Each row comes from the steps of one path. Every step used is in the known rows, and no mark comes twice. Write the path behind each row, first mark first.
(in the rows, 128 means zero)
Known rows:
x/d/u: [113 110 140 103 135 186 103  78 152  83 106  99  99 148 140 118 161 123
 158 101 147  62 102  89 135 107 151 143]
d/x/w: [124  99 140 116 135 146 111  86 139 103 113  87 134 124 126 111 153 167
 178 118 148  36  71 122 136 101 135  79]
q/w/p: [148 124 147 139 163 122 149 112 123  88 110 117 142 113 113 129  75 142
 141 135  99 101 109 113  74 116 107  99]
d/u/w/q/c/p: [ 88 145 172  94 121 179 139  90 110 156 125 136 138 136 151 114 156 122
 125  96 158  22  98  69 130 110 108  91]
d/u/w/q/c: [107 151 169  86 114 199 145  89 152 154 125 131 140 115 141 117 165 126
 131 107 145  44 107  55 115 110 117  95]
q/w: [133 131 145 136 142 134 154 117 100  99 128 116 135 122  98 110 112 137
 139 144 109  89 114 135 121 111 108 110]
x/d/u/w: [ 91 111 147 104 120 212 100  67 144  99 114 106  91 131 145 115 139 119
 151  77 138  45  96  69 128 110 143 106]
w/z: [156 127 138 130 137 126 120 132 141 101 128 123 130 112 141 131  76 124
 140 108 131 153 116  89 119 133 118 112]
c/q/w: [108 132 146 124 149 132 138 117  45 115 141 149 149 160 107  94  62 136
 138 150 110  74 106 159 150 122  89 115]
d/x/w/z: [147  96 147 117 142 144 103  89 148  81 113  83 135 112 136 113 111 165
 187 100 150  57  60  93 128 105 127  66]
q/c/u/w/z: [105 137 142 112 145 175 164 136  75 217 146 153 160 104 129 158  44 140
 127 113 105  89 105  96 118 130  84  79]
q/c/u/w: [ 84 138 136 110 137 177 170 133  67 237 146 156 158 113 120 155  81 143
 116 128 102  71 113 123 124 127  90  92]
z/c: [114 138 147 127 126 136 126 142 173 108 133 141 149 133 112 120 152 106
 125 121 151 103 165 106 146 134 132 128]
u/w/x: [124 116 142 140 107 161 121 118 129 137 152 125 112 109 150 132  78 138
 131  87 129 119 111  57  76 146 108  88]
q/c: [129 136 138 115 145 144 171 131 102 198 129 131 164 124 111 120 146 147
 124 146 131 119 142 128 119 112 104 129]
z/w/q/c/x/d: [125 119 156 156 179 182 158 112 183 209 138 104 151 128 136 121 187 117
 158  85 146  94 130  96 132 144 108 130]
q/w/x/d/u: [142 105 160 128 149 182 132  84 130  51 123  81 108 137 125 109 118 148
 175 109 137  46  82  58  82 112 113 127]
x/d: [130 104 117 136 149 165 114 110 135 114 118 102 111 140 136 127 144 133
 154 104 134 111 121 123 126 128 144 138]
z/c/q/w: [ 96 143 164 123 146 139 135 132  99  96 144 159 166 160  94  90  90 112
 133 140 135  54 146 134 166 128  97 117]
z/c/x/d: [ 97 103 137 141 146 170 103 125 173 103 138 116 134 139 128 130 151 114
 143  74 151  65 152 111 190 142 115 140]
v/p: [138 100 120 107 140 137 127 122 132 120 118 161 120 101 144 151 145 141
 158 138 122 113 134 120  82 133 153 107]
d/x: [125 114 145 107 115 134 114  99 127 112 114 119 123 130 141 116 141 170
 161 138 148  92  97 120 149 123 134 115]
c/u/w/z/v/p: [103 119 152 123 146 168 128 114 120 164 159 168 114  91 146 178  32 106
 158  94 103  88  57  66  95 171 129  59]
u/w/z: [125 125 145 130 116 157 117 117 129 125 138 131 118  96 147 127  55 121
 131  80 121 131 111  69 113 136 110  67]

Which path is each row?
[139 100 145 120 135 182 103  91 162  74 123  90  99 144 156 128 133 140
 167  91 159  80  91  42  83 127 137 148]
w/x/d/u
[132 141 144 129 157 131 161 140  97 183 132 133 169 147 141 128 170 140
 130 127 158  90 126 127 124 131 104 126]
w/q/c/p
[111 107 154 105 126 209  93  71 154  79 113 101  93 122 154 116 101 117
 161  61 142  65  87  41 123 113 136  94]
x/d/u/w/z
[130 123 137 140 176 144 155 125 113 166 132  98 177 140 121 123 180 136
 146 105 155  33  95 130 110 105 111  87]
x/w/q/c/p
[ 76 101 165 117 140 198  87  86 197  83 120 117 121 124 147 135 114 108
 141  42 145  18 127  46 155 132 116 103]
z/c/x/d/u/w/p
[104 138 152 130 135 161 155 123  89 199 141 139 154 126 147 124 139 135
 122  99 145  73 119 100 119 134 100  81]
u/w/q/c/p
[132 150 133 118 159 161 172 153 119 200 142 145 174 128 133 167 142 143
 136 146 126  87 113 125 120 140 108 130]
w/q/c/u
[ 92 114 182 117 153 212 136  69 138 186 148  95 132 118 129 114 105 118
 154  55 143  48  68  38 159 131  85 102]
q/c/x/d/u/w/z/v
[101 130 133 125 129 163 121 134  98 149 147 153 122 106 148 169  15 119
 129  90  98  96  85  91 127 148 105  73]
c/u/w/z
[131 130 154 125 156 131 129 122  55  93 140 145 150 147 117  97  20 133
 147 132 112  94  96 127 142 125  83 102]
c/q/w/z
[ 69 142 145 122 121 168 126 143 136 145 151 167 143 123 121 155  87 100
 117 103 123  55 135 102 152 148 120  91]
z/c/u/w
[104 126 164 102  97 180 109  86 148 100 135 122 102 118 154 121 103 128
 135  85 143  64  90  26  90 122 119  97]
d/u/w/x
[ 97 136 164 121 123 162 104 128 123 118 152 163 145 128 137 107  35 103
 129  80 138  97 133  68 149 148 100  69]
u/w/z/c/q
[108 131 146 129 130 182 151 122 128 203 151 131 153 102 144 136 137 141
 123  87 125  78 123  93 140 141  81  87]
u/w/q/c/x
[ 97 102 123 141 136 193 117 121 102 150 153 128 104 125 158 173  48 140
 148  81 112  72  81  76  92 158 115  97]
c/u/w/x/d
[ 92 101 146 118 130 214  90  77 164 101 130 100  99 127 166 134 149 125
 151  48 139  23  89  71 170 133 113 115]
c/x/d/u/w/q
[ 98 140 130 128 127 174 130 137 119 162 150 154 129 117 153 175  85 121
 128 104 107  73  91 108 126 157 119  88]
c/u/w/q
[110 100 128 131 163 176 148 115 102 195 134 105 149 131 126 129 144 156
 142 100 130  80 131 131 162 120  85 141]
q/c/x/d
[130 131 127 129 177 171 163 136 133 182 141 107 180 123 117 157 154 138
 152 122 125  32  85 130 106 113 113  91]
x/w/q/c/u
[123 136 162 150 165 154 168 124 178 220 146 122 163 119 133 121 175 113
 138 102 142 107 134 102 134 143  96 122]
z/w/q/c/x
[127 103 146 141 153 163  97 130 180  79 136 112 135 124 140 132  98 112
 154  58 151  97 138  73 176 146 106 121]
w/z/c/x/d
[132 124 167 142 152 141 136 131 142  64 142 118 152 111 107 114  74 119
 142  95 125  72 127  91 164 128  77  99]
q/w/z/c/x
